Known rows, with every step that occurs
Z -> T -> E: [  7  -1  -6  -1   4  -6  -7  -4   7  -7  22  14 -23   7  30  -2  23 -48
  17 -17  19   7 -15 -30   6 -20 -28  -6  -1 -32  13  -8   6  16   5  -7
 -17  14  11  -8 -23  37 -16  11  -6 -15  10 -28  31  15   3   0  -2  -8
  13  17  -6  11 -10]
X -> E -> F -> D: [ -5   4  -6   6  21 -12  -2   2   8 -11  13  -3  -1   5  15 -26  21 -57
  12  19  26 -15 -10 -34 -10 -25 -15  -8  -8 -15   8  -3 -17  20  -7  -7
  -1  12  30  -5 -19  20 -20  -2  -7  -3  10 -21 -16  15 -10  -1  -1  -4
 -34   4  -8  -1 -13]
Z -> T: [ 15  -3  -7   5  -6  -9  -7   5   4  -2  24  14 -31   1  24   2  22 -53
  10 -15  14  -2 -19 -31   2 -20 -22  -3  -9 -24  11   0   8  10  12  -5
 -20  19  13  -8 -19  14 -12   5  -5 -18   6 -26   4   7   3  10  -8  -6
   2  12   3  21  -7]
F -> E -> T: [ 12   2  -6   2  -8 -11   4  10  10   2  19  15 -18 -15  14  -7  27 -34
  21  12  12   3  -6 -23  -3 -23  -1   5  -9 -24 -12 -16   1  12   4  -7
 -35   1   6 -22 -19  23   8  -1  11  -9  12 -24  22  13   7   9  -2 -14
 -10  -2  -3   7   7]
T -> L -> X: [ 12 -14   9   6   1 -16  -6   4   6   5  13   0 -20  20  28  -2  -2 -50
   6  16  13 -13  -7 -24  -3 -10 -23  -7  -9 -20  12  -1   5  17  11  -6
 -29  -1  -4 -18  -4  16 -18   1   6  22  -6 -30 -13  19  10   4 -13  -5
  -5   1   8  27 -16]
T -> Z: [ 22   3 -15   6  -4  -4   2  10   6   1  15 -10 -30   0  24  -1  22 -56
  13   7  12 -37 -16 -29  -4 -25  -9   3  -1 -26  -4   1   9  12   2  -3
 -16  12   1 -16 -24   6  -9   5   1 -16  17 -27   9   5  -2  -5  -9  -4
  -2  19  -2  21  -2]
Z -> T -> E -> F -> L: [ -4  -4  -3 -13  -2  -5 -15   9   6 -11  23  12 -10 -10  18 -19  25 -54
  16 -22  25   8 -12 -32  -7 -11 -28 -12  -1 -22  14  -2 -11  20   9 -18
   5  21   7  18 -20  28 -25   2 -20   2 -14 -17  19  12  12  -2 -11 -12
  -5  18  -9   4  -8]
T -> E -> F -> L: [ -1  -1  -9 -10   2  -9  -8  14   7  -9  18  -6  -1  -2  19 -21  21 -63
  18  10  21   3  -5 -25 -11 -14 -20 -13   5 -25   6  -4 -11  17   1 -18
   2  17   4  14 -12  22 -19   2  -7   8  -9 -15  21  17  18  -8 -10 -14
 -14  21 -10   3 -12]
D -> F -> L -> X -> E: [ -2 -22  -9   8 -11  -7  -9   5   1   4   9  -2  -5   4  19 -21  -3 -56
   7  30  23 -23 -19 -32  -3 -30 -31 -20   0 -11   9 -19 -24  24   0 -11
  -1  -8  -3  -9 -12  30 -17  -6   0  22  -8   1 -25  20  -7  -1  -7  -8
 -18   1  -9  26 -11]
D -> F -> L -> K: [  7  -7  -9  -6 -16  -7  -8  14   1   7  16 -14  -9  -3   0  -1  20 -78
  14  21  21 -21  -9 -40  -1 -40 -29 -28   0 -17   5  -4  -8   6  11 -16
   2  21   8  -7  -6   1 -13  -9   1   7  -8 -19 -22   3  17  -6  -3 -22
  -1  22 -22  17  -5]
L -> X: [ 15 -13 -11   7  -4  -9  -2   7   6   6  24   0 -18   5  24   5   3 -52
   4  21   9 -12 -13 -30  -4 -16 -24  -3  -6 -20   3  -3  -8  12   7   1
 -31   2  -2  -8  -8  11  -9  -2  11  -1   3 -21  -9  15 -10  10 -15  -5
  -9   8   7  29 -12]
E -> T -> Z: [ 16   4 -10   5  -5  -5   7  12   5   3  13   6 -29 -14  22  -3  20 -36
  13   0  14 -28 -10 -28 -12 -23  -1  11  -7 -21  -7   1   4   1   6 -13
 -26   5   2 -15 -27   2  -8   3   4 -15  20 -25  20   2   0   0  -7  -1
  -2  14   0  15  11]
T -> L -> U: [ 11   0  11  10  -1 -13  -5   5  14  -5  11   0 -28  28  38  -2   4 -74
  13   9  11 -10 -10 -11   2 -15   0   1  -1 -21  19  -1  21   2  15  -8
 -17   8 -10 -17 -11  11 -11   3   7  12  -7 -34  -7  15  24  -3   4  -9
   1  13  15  21 -16]
X -> E: [  8  -4 -11  12   3 -13  -2  -4   5   2  16   2 -10   9  25 -21  16 -59
  17  19  26 -12 -15 -20   0 -27 -13  -1  -4 -18   7 -14   5  19  -5  -5
 -13  10   9 -25 -16  32 -16   8   4  -2  16 -20  -2  13   0   1   3  -1
 -13  18  -5  19 -11]
W -> L -> K: [ 12  -2  -7   1   0 -21  -4   2   3  10  29  -8  -5  -1  18   5  20 -70
  12  17  26 -12   4 -14  -5 -21 -23  -8  -9 -20  13   3   9   9   6 -14
 -23  18  10 -12  -5   6  -9   7  10  17  -8 -51 -10  -5  26  -9  -6  -6
   1  18 -14  22 -16]
D -> F -> E -> T -> L: [  7  -6  12  -4 -16  -9  -1   5   6   1   5  12 -21 -10  13 -16  18 -31
  20  10  22  -1  -3 -28   0 -28  -5  -8  -6 -27  -8 -15   6  18   8 -17
 -11   0   9 -26 -21  25   7  -2   2   2  -2 -16   6  22  24   6   5 -22
  -4  -6  -8  -5   7]
L -> X -> E -> T: [ -1 -15  -5  10   2 -13   3  -6   5   8  17  20  -8  -6  22 -21   0 -28
   8  16  22 -10 -10 -20 -11 -19 -15   2 -11 -11   7 -13 -15  13   2 -11
 -32  -8   3 -20 -14  30 -16   2   9  13  11 -16  -5  22 -16  10  -8   3
 -16   1   2  23   2]
W -> L -> U: [  8   0 -10  16  -2 -13  -7   5  11   1  25   0 -19  12  43   3  10 -76
   6  13  15  -7  -4   2   1 -15  -4   6  -3 -21  20  -2   8   2   9 -10
 -20   6  -7  -3 -10   6   1   7  10  12 -11 -36   0  -2  26  -9   0  -4
   7  12  13  22 -24]
J -> W -> L: [ 17  -3 -11  23  -1 -12 -10   2   1   4  23   6  -3   6  35  11   1 -69
  -3  19  28  -5   4 -11  -6 -15 -19   6  -6 -26  16  10  12   3   3  -9
 -22   8   8 -12 -15   4  -7  -1   6  13   2 -30  12 -13  29  -4  -8 -10
  10  11   7  22 -21]
J -> W -> L -> U: [ 12  -1  -8  27  -4  -9  -9   0  11   0  23   7 -10  15  46  16  -6 -84
  -9  12  24  -6   2  -2  -6 -14  -7   8  -5 -23  30  11   9  -8  11  -7
 -18   7  -8  -7 -13   2   1  -3  11  13  -7 -30   3  -9  26 -11  -1  -9
  19  13  21  21 -25]
J -> W -> L -> X: [ 14 -15  -7  22  -4 -11 -10  -1   1   7  26   8   1   5  33  15 -14 -60
 -14  23  22 -12   2 -14 -11  -7 -27   5 -13 -20  23  11  -3  10   9  -5
 -32  -2  -1  -7  -8   7  -8  -5  11  24  -7 -27  -6  -6  13  -3 -17  -6
   9  -1  13  30 -23]
J -> W: [ 21  -3 -10  18  -2  -6  -3   5   3  -1  21   3 -10   8  26  12   2 -69
  -1  17  18 -10  -8 -29  -5 -23 -19   1  -3 -26  10   6   9   0   6   2
 -24  16   6 -18 -16   3  -6  -7   6 -14  15 -20  11  -1  10   3  -6 -12
  10  15  10  20 -13]
D -> F -> E -> T -> Z: [ 11   1 -11  -5 -19   1   7   8   8   0   8   4 -27 -30  10 -10  28 -30
  16   6  12 -26 -14 -37  -9 -37   1  -3  -3 -28 -20 -11  -6  16   2 -12
 -10   0   6 -18 -35  19  13  -2  -1 -25  12 -13  13  13  -3  -5   2 -17
  -2  -4 -13  -1  19]
W -> L: [ 13  -1 -11  11   0 -17  -7   7   2   5  24   1 -10   5  32   0  16 -61
  10  20  21  -6  -1 -11  -1 -16 -19   3  -5 -22  11   0   9  11   1 -11
 -25   7  11  -9 -11  10  -5   8   5   9  -2 -34   8  -3  26  -4  -6  -5
   3  12   0  20 -20]

Rows
[  4 -17  -5  -4  -8  -7 -10  21   5  -1  22  -3  -5  -9  13 -11   7 -61
   2  18  11 -11 -12 -30 -18  -5 -27 -12  -7  -9   6   1 -26  16   7 -10
  -9  10  -5  11  -4   0 -18 -10  -2  16 -19 -10 -23  11   1   5 -23  -9
 -30   6   2  22 -11]
E -> F -> L -> X
[  7 -15  14   3   0 -15   0   4   5   8  12  19 -19   6  23  -6  -2 -28
   6  11  16  -5   1 -23  -9 -11 -16   2 -11 -15   8  -2   2   5  15 -15
 -37  -7  -4 -16  -7  10 -19  -2   8  23  -3 -29  -3  19  11  10 -12  -2
  -5  -2  11  20  -3]
E -> T -> L -> X
[  4 -13  -9  10   2  -6   6  -6   8  10   9  12 -15  -9  21 -22   6 -24
   5   2  22 -38 -13 -22 -16 -22  -8   7  -9 -12   1 -11 -13  18   2 -11
 -25 -12  -6 -20 -24  27 -20   2   0   3  18 -19  -6  18 -24  -1 -10   8
 -14   0  -1  23   9]
L -> X -> E -> T -> Z
[  1   0 -10  -9   4 -11   2   1   9  -9  26  -5  -2  -7  20 -18  21 -55
  16   4  18   3  -7 -27 -11 -12 -18 -10   3 -28  -2   0  -5  19  -4 -12
  -2  21   7   8 -16  23 -13   5  -7 -16   3 -20  19  21   1  -2  -7  -9
  -7  22  -9  -3 -10]
T -> E -> F
[ 16   5 -11   0  -8  -2   5   9  12   3  12   8 -28 -21  13  -5  31 -31
  19   1  11 -24  -8 -26  -7 -27   6  12  -6 -26 -16 -11   3  16   3  -9
 -30  -2   2 -22 -29  20   6   3   4 -14  19 -27  22   6  -1  -2  -4 -10
  -8  -1  -6   7  15]
F -> E -> T -> Z
[ -4  -3  -5 -20  -3 -12  -6   8   9  -2  20 -15   9  -8   3 -17  27 -73
  20   5  26  -3  -2 -29 -12 -18 -25 -22   4 -20   8   2 -13  14   5 -21
   3  27   2   8  -6  19 -27   0  -5  13 -12 -31   3  11  14 -14 -11 -15
 -11  28 -26   5  -8]
T -> E -> F -> L -> K
[  0  -7  -6   2   3 -14   1  -4   7  -4  20   0  -3  -5  16 -31  18 -58
  13  13  27 -10 -14 -23 -13 -17 -13  -7  -7 -15   5  -5  -9  24  -7  -8
   4  19   8 -11 -16  24 -16   6  -9 -10   4 -11 -11  19  -4   2  -5   0
 -33  20  -8   7  -8]
X -> E -> F
[ -5 -13  -6 -11  -1  -7  -9  13  10  -5  21  -6   5  -3  19 -20   8 -53
   9  13  17  -1  -7 -28 -13  -8 -29 -14   2 -19   6  -3 -26  22   5 -16
  -6   7  -4  16  -7  23 -24  -3  -4  21 -17 -12   8  23   1  -3 -22 -10
 -18   8  -4  10 -14]
T -> E -> F -> L -> X
[  9  -5  -6  -3 -21  -4   5   7   5   1  16  14 -19 -23   8 -10  24 -33
  18  15  15   0 -10 -34  -5 -34  -7  -7  -5 -26 -15 -15  -7  12   3 -14
 -14   1  12 -18 -23  22  16  -4   7 -20   9  -7  12  15   4   8   4 -21
  -3  -2 -12  -1  10]
D -> F -> E -> T
[  6  -4  -8  -4  -8  -8  -9  24   3  -4  21  -4  -8  -9  14 -11  21 -69
  13  17  17  -8 -11 -26 -13 -13 -16 -10  -2 -16   3   1 -10  12   7 -15
   1  22   2   7 -10  -3 -16  -4  -7   5 -12 -12  -4   7  17  -1 -13 -12
 -25  19  -4  15 -11]
E -> F -> L
[  5   3  15   5  -6 -12   0   5  19  -4  11  20 -29   4  31  -9  15 -45
  19   5  12   2  -2  -6   1 -17  16   7  -7 -22   7 -15  13   8  15 -13
 -28  -4 -10 -27 -16  26   6   0  10  14  -6 -31   7  19  26   0   8 -16
  -5  -4  11   8   2]
F -> E -> T -> L -> U
[  2 -15  10  11   7 -17  -7  -8   7   6   7   3  -9  24  29 -23  -5 -49
  10  19  26 -16  -8 -19  -2 -14 -21  -7  -8 -14  16 -11   3  28   5  -6
 -21  -8  -2 -27  -7  39 -24   6   1  31  -2 -27 -24  27   2  -1  -6   0
 -20   0   0  26 -14]
T -> L -> X -> E
[ -2  -6  -8   1   1 -10 -11  10   4  -3  14  -1   0  -4  15 -34  17 -66
  17  17  29 -12 -13 -21 -13 -17 -14  -9  -4 -10   6 -10 -12  20  -1 -15
   9  16   6  -3 -14  22 -24   0  -9  16  -8  -8  -9  13  10  -3  -7  -5
 -37  18  -9  12 -11]
X -> E -> F -> L
[  6   0  15   8  -2 -13   1   5  14  -1  11  21 -31  15  34  -7   5 -52
  10   5  15  -1  -5  -6  -4 -14   8   6  -5 -18  14  -2  16  -8  19 -17
 -24   2  -6 -17 -12   7 -13   0   9  15  -2 -31   5  12  24  -1   5  -6
   3  12  19  14  -2]
E -> T -> L -> U
[ -9 -21  19   0   6 -14 -10 -12   6  -5  15  17 -11   4  19 -31   2 -35
   0 -13  31  -7 -16 -25 -15  -2 -28  -9 -16  -9  22   0  -8  36  11 -11
   2   9   2  -8 -15  37 -32   5 -21  16 -18 -21 -36  30  -6   7 -10   2
 -29  -1  -1  15  -9]
Z -> T -> L -> X -> E -> F
[ -8 -23  -6   6 -13  -6  -5   7   0   6   8  17  -6 -10  11 -26  -3 -34
   8  20  27 -16 -13 -30 -12 -30 -23 -12  -6  -7  10 -22 -29  12   4 -21
  -7 -12   0  -9 -14  24 -17  -9   1  23  -7   3 -16  20  -4   3  -7  -7
 -14  -4  -5  19   3]
D -> F -> L -> X -> E -> T
[ -1 -15  -4  26   3 -13  -6 -14   1  11  19  28  13  -5  31 -10 -16 -35
 -10  15  39  -8   6  -5 -17 -13 -20  10 -17 -10  23  -4  -9  11   4 -16
 -33 -11   4 -15 -15  27 -15  -3   8  34   1 -23   2   0   7   0  -9   2
   2  -8  11  23 -10]
J -> W -> L -> X -> E -> T
[ -2 -18  -4   4   3 -13   0  -5   9   0  23   1   1  -6  17 -28   2 -49
   2  18  22 -14 -16 -24 -19 -10 -23  -8 -10 -10   5  -4 -21  29  -2  -7
  -5   9  -1  -5 -12  26 -20   0  -4   1  -5 -11 -28  25 -21   7 -10   2
 -34   7  -3  17  -9]
L -> X -> E -> F
[ 15  -3 -10   0 -20  -4  -1   7   6  -2  20  -5 -18  -9  10  -4  24 -55
  17  22  11  -9 -14 -35   2 -33 -15 -14  -1 -30 -14 -14  -5  22  -1  -3
  -5   6   9 -16 -21  26  15  -1   4 -23   3 -10   0  16   3   6   1 -22
  -6   1 -12   5  -5]
D -> F -> E
[  1 -17  14  -4 -15  -9   0   5   8   6   7  15 -15  -7  13 -12   6 -24
  10  15  16  -2  -3 -31  -8 -22 -13 -10 -12 -20  -6 -14  -8  24  11 -17
 -20 -12   1 -19 -15  28   4  -7   5  13 -11 -14  -8  28   6   9  -2 -20
  -4 -19  -3   7   4]
D -> F -> E -> T -> L -> X
[  6 -15  -9  12   3 -12   0  -6   4   4  18   2  -7  10  26 -17   0 -50
   7  22  20 -18 -16 -23  -3 -21 -24  -4  -7 -14  10 -14 -10  25  -1   0
 -23  -3   0 -20 -11  35 -17   4   6   7   8 -19 -20  21 -18   4  -6   2
 -20   4   0  29 -13]
L -> X -> E
[ -5 -16  -9   6 -12   1  -2   6   3   8  -1   8 -13 -15  14 -24   2 -32
   7  10  26 -41 -15 -32 -16 -31 -16  -7  -3  -9   2 -15 -25  17   5 -23
   0 -14  -6  -8 -26  23 -22  -7  -4  20  -2   2 -16  17 -14  -6 -10  -4
 -13  -1 -10  20  13]
D -> F -> L -> X -> E -> T -> Z
[ -5 -19  -5  11  -1 -10  -6   7   4   8  12  20  -5  -3  20 -23  -1 -36
  11  19  23 -12  -7 -19 -10 -20 -18  -1 -10  -6  13 -21 -20  11   8 -19
 -30 -11  -4 -12 -10  28 -25  -4   6  39  -2 -11  -5  17  -2   5 -10  -2
 -21   0   0  26   0]
F -> L -> X -> E -> T
[  0  -4  12   8   8 -18   1  -9   4   2   3  19 -14  11  24 -29  11 -32
  19  11  33  -8  -2 -14  -5 -21  -4   3 -11 -15  13 -14  15  12   5 -19
 -20   0   7 -33 -14  32 -25   7  -1  21  10 -25   3  18  18   3   2  -1
 -11  10  -3   9   0]
X -> E -> T -> L
[  1 -12  -8   9  -2  -1  -3   6   5   9   4   9 -15 -10  21 -24   4 -30
  10   9  24 -38 -11 -23 -14 -23  -9   5  -8  -8   8 -15 -17  14   7 -16
 -23 -16 -10 -14 -20  24 -27  -1   1  30   3 -15  -5  11 -10  -7 -12   3
 -20  -2  -3  28   9]
F -> L -> X -> E -> T -> Z
